Each row was made from one small tree. The marks that hang from a mark follow it in brackets, in alphabetical order. Every link used is in the known rows. Write each row's tree.
Known rows:
S{G{J Z}}: [ 15   8  -5  15   9   7 -15  -8  -5 -15  -6 -19  -7 -11  -8  10   2  -1
   0 -13 -32   0   1   9   3  -4]
Z{B}: [ -3 -14   5 -11 -11 -19 -14  23 -13  -5 -20 -17 -22  -7   0  -5  -8   3
   3   9 -14  23  10  29  -8  -9]
X{V{W} Z{B}}: [-32 -21   4   1 -39 -16 -40  -3   0   5 -32 -10 -15  18  -7   6 -26  -7
  31   6   0  43   9  11 -31   5]
R{G L}: [  9 -21   1   9   5  10   1  13 -17  12  10  -6   4 -18  -8  -1 -17   0
   2 -22  11  18   7  30   5  -2]
R{G{S Y Z{B}} L{V}}: [  7   6  13 -12  22  10  33  15   5   6  31  17   5 -10   1   7   3  14
  -5  11  29  -6 -16   8   9  22]
R{G}: [  5 -16  -5   5  -2   5 -14  13 -12   2  -3  -4  -4  -9  -7  -2 -12  -3
   8 -19   1  18   2  25  -3 -12]
L{R{G{Y Z}} V{W X}}: [  9  -7  -6   0 -20   5  -5 -20  14  -3  12   6   3  23   0 -20  15 -19
 -11  -1  22  -8 -17 -28   0   3]
S{G{J Z} K}: [ 21  -6  -5  26  -3   6  -9  -7  -4  -6   0 -20 -10 -14 -11  12   8  -3
  -8  -2 -40   2   5 -11  18  -9]
J{G{Y}}: [-24 -10  -3  -2   5  -5 -15  -5  -7   8 -28  12   4 -15   4   8 -31  -3
   9 -14 -10   4  20  -3 -20   2]
J{G{S}}: [-19   4   7  -5   3 -11 -23   7 -13  13 -31  18   3 -23   6  -2 -29  -2
   5  -3  -8  18  16  11 -17  -6]
L{R{G{S{K} Z}}}: [  6   4  14   2   1   1   2   2  -6   7  19  18  -3   8   4  -9  -2 -17
 -13  -8   1   4   5   5   6 -12]
R{G{S} L{V{W X{Z}}}}: [ 10  -9  -1   5  -5   6   0   8  -4  14   7  -1  19  -8  -8 -13   2   6
   0   3  32  18 -16  11   3   7]
L{R{G{S Y}} V}: [  5   5   7  -3 -10   1  13  -5  16  -6  29  26  10   8   9 -12  11 -19
 -18  -2   8   1  -7  -7  -7   3]
W{V}: [  1 -16 -16   6  -3   3 -17   3  -1  -2 -32 -17  -8  -6 -10  28  -6   4
   9 -16   9  11  15  12 -12 -13]
W{V{X{Z{B}}}}: [ -2 -21 -20   6  -6   0 -15   7  -3  -4 -38 -25  -5  16 -10  23   1  11
  10  -3  24  13   2  12 -11 -14]
W{V{X{Z}}}: [ -2 -21 -23  12  -7   3 -19   0  -1  -3 -40 -24  -1  15 -11  24   0   8
  12 -12  24  11   5   8 -12 -15]
R{G{J} L{V{W X}}}: [ 15 -16 -17   5 -11  14   4  -1  -4   2  14 -15  12  -4 -10 -15   5   6
   2 -10  15   3 -14   3  12   6]
R{G{J} L}: [  9 -12  -7   5   8  14  12   7 -16   5  19  -8   8 -10  -7  -3  -9   6
   5 -23   2   4   4  25  10   0]
G{J S{K} Y Z}: [ -4  34   2  -7  26   1  27 -13   7  -2   8   9   2   8   9  17  18  19
  10   6 -12 -41   2 -29  14   8]
J{G{Y Z{B}}}: [-21  -4   5 -11  15  -5  -7   4  -6   7 -23  16  -9  -7   3  13 -30   4
   7  -2  -6  -2  12  -2 -12   9]
G{S{K} Y{B}}: [-17  11  11   2   5  -8   6  -3   1  14 -16  -5  16 -10   9  -3  -4  10
  -4  22   9 -10   7 -14  -5   7]
Z{B X}: [-11  -7   2 -18   2 -21  -6  24  -4 -12 -12 -25 -10 -23   0 -10  -7   3
   4  29 -20  12   4  33  -2 -10]
L{V}: [  4 -14  -8  10 -26  -7 -21   1  11  -9 -15  -5  -8 -11  -2  -2   3  -9
  -1  -8 -11  21   3   4 -13   2]
G{J}: [ -1   1 -15   3  -7  -3 -11  -4  -7 -11 -12 -16  -4   0   1  -1   1   4
  13 -20 -27  -1  13  10  -3  -9]

Write each row's tree:
[ 16 -16   1  10   3  17   5  10   1   8  20   5  -2 -12 -10   5  -8   0
  -4 -16  17  10  -8  16  10  13] => R{G{Z} L{V}}
[  0   9   6  -3   3   2  19  -6  -4   0  28  16  10  12  10 -10   6 -13
  -9  -8  -5 -10   6  -5   3 -10] => L{R{G{J S{K} Y}}}
[ -5 -22 -16   4 -26 -17 -44  -1 -14   7 -49 -36  -2  20 -12 -19  -1   5
  18   8  10  23  -3   3 -12 -10] => V{W X{Z{B}}}
[  4  14  14   4   7  -8 -10   7  -3  12 -12   6 -14 -10   2  10   2   5
   2   7  -5   1   8  -3  10  -5] => G{S{K} Z}
[ -4  33   7 -21  25  -5  35   2   4  -6  11   6  -7  10  12  14  20  25
   6  25 -12 -37  -3 -22  15   9] => G{J S{K} Y Z{B}}
[-12  33   5  -2  23   5  24 -12   7   4   0   1  10  10   9   5   7  23
   1  19  -1 -43  -3 -28  12  18] => G{J S{K} Y{B} Z}
[  8  13  -1   2  19   5   5  -7   0 -19   2 -17  -7  -5  -4  15   7   7
   0   0 -27 -13  -4   1   2   4] => S{G{J Y Z{B}}}
[  8   5   9  -1  -7   5  17  -5  18  -2  33  29   3  10   7  -6  14 -19
 -20   2   8  -5  -9 -17   2   5] => L{R{G{S{K} Y Z}} V}
[  5   3  -5  20  12   9   7 -15   6  -7   4 -26   9 -16  -9   7   3   3
 -10  17 -31 -22  -3 -21  17   5] => S{G{J Y{B} Z{X}} K}
[ -5  -4  12  -8  -7  -1  -7  -2  -2   1  16   8 -10   7   1 -12 -12 -22
  -3  -2   2   6   2   9   0  -8] => L{R{G{Z{B X{V{W}}}}}}
[ -9  43   8 -27  33  -5  30   1   4 -12   6   7  -5  13  14  13  16  27
  12  17  -6 -38  -6  -8   5  13] => G{J S Y Z{B}}
[ -5  20  18 -16  22 -11  19   9   3   5  -1   9 -12  -1   9  16   9  16
   2  27   2 -18   1 -14   8   7] => G{S{K} Y Z{B}}
[  8 -11 -16   6 -32   3 -10 -14   9  -6  10   3  13  32  -4 -29  15 -17
  -9  -4   9   6 -18 -16  -4  -2] => L{R{G{J}} V{W X{Z}}}
[ 10   6  12  -7 -11   0   9   7  12  -5  28  27  -5   9   6 -14  10 -17
 -21   6   7   7 -13   2   0   3] => L{R{G{S Z{B}}} V}
[  9 -11   1   5 -23   3  -1  -2  11  -7  23  17   0   7   2 -16   5 -26
 -19 -11   0  14  -4   2  -6  -3] => L{R{G} V}
[ -1  13  12  -8  40  13  27   7  -2  11  26   8  16 -19  -1   9  -6  12
   5   0  22 -16  -7  15  13  12] => R{G{S Y Z{X}} L}
[ -7  25  -3  -8  12  -6  24 -11   3  -4   4   0  13   0  12   7  18  15
   9   8 -17 -26   9 -23   4  -1] => G{J S{K} Y}
[ 12  -9 -13   1 -32   3  -9 -16   9  -7  12  -1   6  21  -1 -32  18 -19
 -12  -2   9   0 -15 -19   2  -6] => L{R{G{J}} V{W X}}
[-19   9   9  -5  18  -4  -4  -2  -3  16 -19  26   1 -15   7  14 -23   3
   4   3  -4  -7  13 -17  -6   6] => J{G{S{K} Y Z}}
[ 10 -13  -4   5 -28   3  -2  -6  10 -10  17   6   0  17   4 -23  14 -24
 -20  -5  14   7 -13  -5   1  -9] => L{R{G} V{X}}
